Known rows, with every step that occurs
figi/nimol/lubituz/korir: [-17   2  11  -5 -15   1  -5   0  16  57   3   0  17  11   2   9   8  -7
 -11  -6 -34  -8 -48  27  42 -18  11  -6 -49  17  -8 -11 -31 -15 -28 -14
  30 -20   5  -4 -15  27]
disif/misag: [-15   6   8   6  33  13  -2   1   8  41   7 -29  13  -9  47 -10 -10 -11
   8 -20  10 -19  -5  31   3  16  33 -26   8 -26  -5  -2  15  -8 -13 -11
   5 -22  21  10 -33  19]
pagib/figi/nimol/lubituz/korir/gisuma: [ -1   9   3 -17 -22  -3   2 -19  18  74  16  24   6  17  -9  -9  10   3
  -7  -2 -35 -14 -37 -12  15 -10   7  -5 -62  27 -10  -7   8 -15  -3   0
   4 -17 -10  15   3  17]
pagib/figi/korir/lubituz/nimol: [-22   5   7 -15  -5 -17   0 -12  15  40  15  15   9  11 -38 -13 -11  11
 -20  -3 -37 -17 -18 -13 -10  -4   9   3 -26  17  -7  18 -14 -18  13   8
  -3 -22   5  18   0  14]
lubituz/korir/figi/neri: [-26   3  14   4  -7   8   0   6  18  39  13  -4  10  15 -17 -12   8  -3
   0   3 -16  -2 -30   3   9   6  10 -14 -22  -4  -3  11  12 -25   7  -8
 -29 -12   5 -21 -22  17]
gisuma/pagib/figi/neri/misag/valif: [-27 -10  -9  50  -4  14   5   7  11  24   3   4  17   1 -14   4  13 -12
   2  18   4   6  22   3  -9  35  22  -2  12 -15 -10   5  33  21   3 -24
 -17 -25  31   5  12  -6]
neri/misag: [-31  -5   9  -5  14  13  -6   4   0  31   1 -31   9 -14   7 -23  -8  -7
   9 -11  -5 -23  -9  19   6  18  30 -17  14 -33  -7  24 -10  -2   4 -16
  -9 -22  34  -3 -28  11]
disif/misag/fineg: [ -2   5   4   1  36  12 -15  20  12  19   8  -6  16  -1  42  -9  -6 -17
   6 -21  19 -14   5  20   9  21  26 -26  -7 -15  -5  -2  17   3  -9 -15
 -11 -21  17   7 -24  20]
lubituz/nimol: [-27  -1  11 -32  12   4 -10   4   7  22   7 -15  11  -3  -9  -9 -13  -6
   5 -11 -32 -13 -33  26   8  -1  25 -10 -16 -20  -2   9 -11 -18  -3 -14
   6 -12  28   6 -32  28]
disif/misag/neri/figi/korir/lubituz/nimol: [-12   8   5  39   8   3   8  18  24 -16   7   9  20  20  -4   7   1  -9
   1  -8 -20  -5 -15  30  21  10   6 -10 -27   8 -13  25  20  13  28  -3
 -25 -18   4 -31  10   8]
neri/figi/pagib/gisuma: [-22  -7  -4 -39  -3  -7   4 -18   0  51  17 -16  12   6 -17 -15  10   2
   8   3  -8 -15   7  62 -15  13  28 -18   2 -10  -8  -1  70  28   4 -19
 -15 -31  22  -1   2  -3]
fineg/misag/disif: [-37   2   1   3  28  10 -14  23   4  -2   9 -11   9  11  23  -4 -16 -16
   0 -11   8 -16 -18   9  20 -21  27 -25   7   8  -5  11 -13   1  12 -18
  -2 -20  26   7 -13  17]
lubituz/korir/gisuma/pagib/figi: [ -7   0  -3 -50  -3  20  -9 -10   0  52  12  -1   5   7 -15 -30   6  11
   9   3 -11 -10   0   6 -26  11  15  -4  -9   1 -12  -6  56  11  31  -2
  -8 -12   5  35 -10  28]
neri/figi: [-29  -7   9 -35  16   1  -1   5   6  26   8 -18  17   2  11 -12  -5  -4
  17  -6  -6 -11  -8  29  -8  20  28 -22  -7 -43  -7  12  39   0   0 -16
 -13 -22  31 -25 -20   5]
neri/figi/korir/lubituz/nimol: [-26  -1  12 -10  -5 -14   0   1  10  10   7   4   9  18 -34  -4  -5   3
  -4  -1 -38 -12 -21  23  10  -1  10  -5 -45   0  -9  31  16   0  24   0
 -15 -21   7 -31  -8   8]
valif/misag/neri: [-31  -3   3  -2  21  15  -4  31  14  17  10 -20  18   8  15  16 -10 -16
   1  -7   7 -13 -18  17  10  16  22 -28  33 -27  -3  18 -23   3  10 -15
  40 -14  34 -16 -28  22]
gisuma/pagib/figi/neri: [-25 -10  -5   0   2  11   4 -10   7  58   9  -4  16  -1 -21 -14   5  -5
  -8  11  -2  -3  17  14 -23  20  29  -7  -1 -22  -2 -18  51   0 -17 -14
  -1 -23  19  19  -8   5]
lubituz/korir/figi/pagib/gisuma: [-14   6   4 -36 -14  -5  -2 -17   6  62  24  -5   3  15 -28 -23  14   9
   1   0 -17 -14 -13  32 -13   2  10  -8  11  29  -9   4  32   9  21  -7
 -20 -20  -1  22  -5  19]
figi/pagib: [-31  -5   7 -19  12  -6  -3  -7   2  45  13 -26   5   3  -7  -4   5 -10
 -10  -8  -5  -6  -9  22   4   2  31 -16   6   2   1  -5  -8  12 -18 -18
   7 -26   9  -1 -31  15]
disif/misag/neri/figi/korir/gisuma/pagib: [ -4  -3  -6  24  18  23   7  10   8   3   3  -1  15  18   9  -4  10   0
  17  -9  17  -3  15  47   2  27  18 -16 -30  -2 -14  -2 101  44  29 -16
 -34 -18  -9 -22  -3   3]
figi/nimol/lubituz/korir/gisuma: [ -9   8   8 -10 -15   6  -4  -8  12  57   6   6  -1  16  -2  -3  11  -7
  -9 -10 -32  -9 -48  12  43 -17  10 -12 -65  26  -8  -4   0 -12  -7  -4
  14 -14 -13  -6 -21  25]
fineg/misag/valif: [-38   0   4  21  31   4 -15  20  10  15   6 -12   9  14  37  11  -7 -14
  -8  -5  14 -13 -20   0  15  -3  23 -30  10   0  -6  13 -22  -3   3 -19
  12 -27  28  -1 -22  19]
valif/misag: [-28  -4   9  -9  17   5  -4  12   4  38  13 -27   8   1  18   7 -14 -11
   5  -6   3 -30 -12  23   4  12  28 -31  15 -33  -4  24  -8  -3   9 -12
  40 -18  33  -7 -41  21]
disif/misag/neri/figi/nimol: [-13  -2   3  31  19   2   9  13  26  19   9   2  27   8  33   8   7 -18
  18 -10  -7  -8 -15  44  11  25  26 -18 -27 -19  -8   9  40  10  -2 -24
 -27 -21  25 -34  -3  -3]
nimol/figi/pagib: [-20  -6   4  -6   4 -12   3 -10  10  42  23  -2   8  14  -5   2  12 -16
  -2 -11  -5  -8 -10  15  16   4  29 -17  -6   2   2 -27  -4   7 -42 -20
  24 -20  -2  -3 -28  15]
valif/misag/neri/figi/korir/lubituz/nimol: [-25  -1   5  23  -7  -5   5  28  21 -16  12  11  15  32 -30  23  -4  -7
  -2   6 -27 -14 -22  25  23   6   0 -14 -19   0 -12  50  -1  19  50  -4
  11 -14  14 -50   3  11]
korir/figi/nimol/lubituz: [-17   4  13   7  -1 -15   4 -11  20  54  17  22  -2  12   8  -4   7 -19
 -10 -18 -23 -11 -26 -15  21   9  17 -11 -28  10  -1   1  -3 -20 -29  -3
  13 -17 -11  -4 -23   6]

Rows
[-25   1  15  34 -16  13   3   7  14  28   7 -10   8   7 -24 -24  10  -4
  12   7 -17 -15 -23   6  18  16   9 -11 -18 -10  -9  36   5 -12  28 -14
 -49 -14  13 -26 -12   8] : lubituz/korir/figi/neri/misag
[-21  -5   3   6  -2   0   7  12  25  20   5  17  24  16   4  16  12 -21
  -3  -7 -21   5 -28  21  33  11  15 -14 -35  -6  -6  -7   9   5 -30 -21
   9 -21  15 -38   6  -2] : misag/neri/figi/nimol/lubituz
[ -7  11   2 -23 -27   1   3 -21  10  58  22   6   1  20 -24 -13  21   0
 -10  -2 -18  -9 -16  25  16  -4   2 -10   3  41 -11 -13  18  13  -3  -3
  10 -21 -17  27  10  21] : nimol/lubituz/korir/figi/pagib/gisuma
[ -4  -4  -1  -8 -26   1  -2 -12  14  67   9  19  20  11 -12   0  15   0
 -10   7 -33  -9 -13  20   4  -3   9  12 -40  20 -13 -25   9   7 -20 -14
  32 -22   2  30  10  23] : gisuma/pagib/figi/nimol/lubituz/korir
[-18   6  14  49 -26  17   6   4  16  25   5   0   7  13 -19 -14  17 -13
   0   5 -18 -10 -25  -2  42   9   2 -13 -23  -1 -11  19 -11  -7   3  -8
 -17 -14  -3 -21   3  11] : nimol/lubituz/korir/figi/neri/misag
[ -4   4  -6   4 -26  28   3 -14   9  54   8  12   5  16 -28 -13  21  -6
 -11  13 -12   4  -2   3  14   0   7  -8 -42  12 -10 -27  55   8  -3  -1
  11 -14 -16  20   9  21] : nimol/lubituz/korir/gisuma/pagib/figi/neri
[-17  -5   3  32  -7   0  11  22  26  19  13  16  21  24  12  35   8 -27
   4   2 -16 -15 -25  29  39  15  12 -23 -27 -15  -9  16   2  19  -5 -23
  39 -17  21 -49   4   2] : valif/misag/neri/figi/nimol/lubituz
[-39  -4   0  33   3  16   2  23   5  -3  -1 -16  13  -2 -14  -2  -3 -21
   6   1  -2   4 -11  19  36   1  28 -12  -1 -10  -3  18   3   2   5 -24
 -36 -18  31 -24  -5  -4] : figi/neri/misag/disif
[-17  -2   9 -19   3  -5  -4   0  16  18  18   9  14   5  -6  -5  -5 -11
  12 -12 -33 -15 -33  18  21   0  23 -11 -30 -21  -1 -12  -8 -24 -24 -15
  25  -6  17   4 -27  30] : lubituz/nimol/figi
[-19   7   2  15  36  22  -2  20  17  20   5 -21  22  -2  43   0  -5 -17
   3 -22  14  -2 -11  24   9  20  27 -25  22 -20  -5  -7   2  -4 -12 -15
   2 -18  23   2 -20  19] : disif/misag/neri
[-14  -3  -9  39 -18  25   1   7   8  23   5   8   8  14 -28  -5  22  -3
  10  23  -6   7   5   1   5  23   9  -2 -16   9 -16  13  51  26  42 -16
 -39 -16  12   3  15   8] : lubituz/korir/gisuma/pagib/figi/neri/misag/valif
[-22   8   7  49 -28  20   7  23  16 -11   6  13   9  20 -20   0  13 -20
   5   3 -16   8 -26  -5  59  -4  -1  -5 -14  22 -11  16 -13   4  13 -12
 -31  -8  -2 -24  20   8] : nimol/lubituz/korir/figi/neri/misag/disif
[-12   9  -5 -15 -17 -13   5 -25  10  43  28  15  -7  14 -40 -14  16 -17
 -14  -6 -38 -10  -9  31  17  -8  17 -10  -1  30  -2 -10  17   4  -7   2
  29 -15 -12  26  -1  20] : korir/lubituz/nimol/figi/pagib/gisuma
[-38  -5   3  54   8  12   1  21  12  15  -3 -15  13   2   2  13   6 -19
  -2   5   3   6 -12  10  29  20  24 -17   3 -20  -4  19  -8  -2  -5 -25
 -20 -24  32 -29 -13  -1] : figi/neri/misag/valif
[-28 -10   7 -22   6 -11   3  -5   3  29  15 -18  10  12 -11  -3  11  -9
   9   1  -8  -9  -2  35  -1  13  29 -18  -8 -14  -4   6  33  29  -3 -24
 -18 -27  15 -28 -13   2] : neri/figi/pagib
[-14  -4  -2  22   0   6  -5  12  18  26   7  12  21  -2 -21 -23   3 -10
   2   9   2 -17  12 -12  -2  29  20 -12 -26 -21  -6  15  18  -1   0 -21
 -46 -24  32  -7  12  -7] : pagib/figi/neri/misag/fineg
[-19   2  17 -16  -4 -12  -4  -2  19  52  17  10   8  14  -6 -11   5   2
   6  -6 -33 -15 -41   6   2   3  11  -4 -34  13  -6  21  -1 -21  12 -11
 -23 -13   3 -11 -27  18] : lubituz/korir/figi/nimol
[ -5  -3  -4  -4 -21  21   0  10  15  16   2  23  11  28 -18   7  30 -13
   6   2 -27  13 -23  36  37   4   3  -3 -52  20 -15  -9  60  36  13 -17
  -1  -9 -13 -27  11  17] : misag/neri/figi/nimol/lubituz/korir/gisuma/pagib
[-21  -7   3  29   6  16 -10  23  11  13  -2  -6  14  -1 -15 -16   3 -20
  -1   0   4  -9   0  14  28  21  23 -19 -23 -20  -3  19  10   1  -1 -24
 -36 -22  26 -26 -12   1] : figi/neri/misag/fineg
[-18  -6   9   1  -5 -10   6  -6  15  43   8   9  15  10   9   8   8 -15
   2  -6 -27 -11 -22  27  26   7  21 -14 -55 -15  -7  -2  21   0 -29 -17
  11 -23  11 -31  -6  -1] : neri/figi/nimol/lubituz
[-18  -2   0 -13  -9  -7  -2 -14   7  36  10  16   6  10 -47 -15  -3  10
 -20   3 -32 -11   6   3 -19   2  11  13 -18  19  -9   7  18   7  18   6
   9 -21  -2  33   0  18] : gisuma/pagib/figi/korir/lubituz/nimol
[-15 -11  -5  11   3  15   4  20   6   0   8   2  10  30 -19  12   5   1
  15   6  10 -14   8  39   4  24  12 -20 -20 -10 -12  24  80  50  50 -16
   2 -15   5 -40 -10   6] : valif/misag/neri/figi/korir/gisuma/pagib
[-21   2  15 -20  -5  -7  -3  -4  10  37  22  -7   2  21 -21 -12  15   0
   2  -3 -17  -7 -23   5   1   3  11  -8  -1  24  -5  11  -5  11  13 -12
 -21 -17  -7  -5 -20  23] : lubituz/korir/figi/pagib
[-22  -3   5 -21   6 -19   1 -16  17  75  17   9  17  -3  -1 -11  -4   2
  -4  -4 -24 -20 -17  -1 -23  11  29  -5 -26  -8  -2   2   7 -21 -17 -14
  -5 -25  26  13 -14   2] : pagib/figi/nimol
[-20   7   7 -12   3  -4  -2  -4  16  19  20  14  -2  10 -11 -10   0 -22
  -7 -15 -35  -7 -23  -4  25  -2  17 -12 -12  -2  -1   2 -17 -24  -9   7
  33  -6  -1   6 -26  27] : korir/lubituz/nimol/figi
[-28   3  11  -9   2  -9  -6  -1   9  26   5  -3   3  12 -31  -6 -10   2
 -22 -11 -34  -9 -30  10  18 -13  11  -3 -29  17  -4  21 -22 -16  10   5
   5 -20   1  -4 -24  22] : figi/korir/lubituz/nimol
[-26  -5   4  19   4   3   6  -1  18  44  13   2  15   8  -2  -1   5 -17
  -4  -3  -4  -4 -17  14  25   6  28 -23 -27 -23   3 -25  13 -28 -47 -15
  16 -14   9 -18 -29   9] : nimol/figi/neri
[-17  -6  10  -2  -7 -15   0  -3  18  22  15  16  21  15 -23   4  -9   8
   3  -8 -31 -20 -39  24  26 -10  16  -2 -59   2  -3 -14 -11 -22 -28 -17
  16 -13   6  -5 -25  23] : lubituz/nimol/figi/korir
[-17 -11  -3 -19   4  -9  -1 -18   9  69  13  11  14  -2  -9 -12   4   0
  -2   1 -21 -15   7  15 -32  17  30   4 -17  -5  -4 -10  36   5 -12 -17
   5 -25  18  27 -12   7] : gisuma/pagib/figi/nimol
[-19   5   4  28  38  10  -3  17  13  20   8 -16  15   2  59  18  -4 -16
   4 -15  18   3  -7  17  11  21  28 -24  21 -13  -7  -2   4  -1 -11 -15
   7 -24  24   2 -24  17] : disif/misag/valif
[-20   4  10 -27  -6  17  -9   8   9  40   2 -16  16   7   9   1   1  -5
  -9  -8 -15  -4 -36  19  34 -12   9 -14 -12  -1 -10 -15 -30 -12 -23  -9
  38 -18   7   6 -14  35] : nimol/lubituz/korir
[-13   7  14  -5 -17  -3   2  -7  13  36  20   3   0  27 -15  -2  20 -11
 -10  -6 -18  -2 -25  -1  29  -6   3  -9  -8  36  -7  -8 -20  14 -11  -7
   9 -17 -23   0  -5  26] : nimol/lubituz/korir/figi/pagib
[ -1  -4  -4  22 -26  20   5  19  16  12  10  22  10  38 -13  26  25 -18
  12  11 -21  -7 -18  43  42   7   0 -13 -46  10 -17  15  52  49  40 -16
  29  -6  -7 -37  10  20] : valif/misag/neri/figi/nimol/lubituz/korir/gisuma/pagib
[-10  -8  -3  -7   4   5   1 -13   2  40  12  13   1  18 -16 -13   6   6
   2 -11   3 -10   2  19  10   7  22 -11 -44  11  -4 -26  57   8 -15  -8
  13 -14 -22   4 -37  17] : nimol/figi/korir/gisuma/pagib
[ -7   3   0 -29  -8  32 -10  -3  -4  36   1  -9  -4  13  -5 -13  13  -7
  -5  -8 -10   3 -13  22  28  -5  11 -13 -18  13 -12 -19  34  18   5  -1
  32 -11 -16  19 -20  39] : nimol/lubituz/korir/gisuma/pagib
[-35   2   8 -10  13  -5  -4  -1   6  45   4 -14   2   9 -10  -9  -7   2
 -29 -13  -4  -8 -12   0   6  -3  17 -13  -5  14  -4  13 -11 -14  -2   8
  11 -29  -2  -7 -31  11] : figi/korir/lubituz
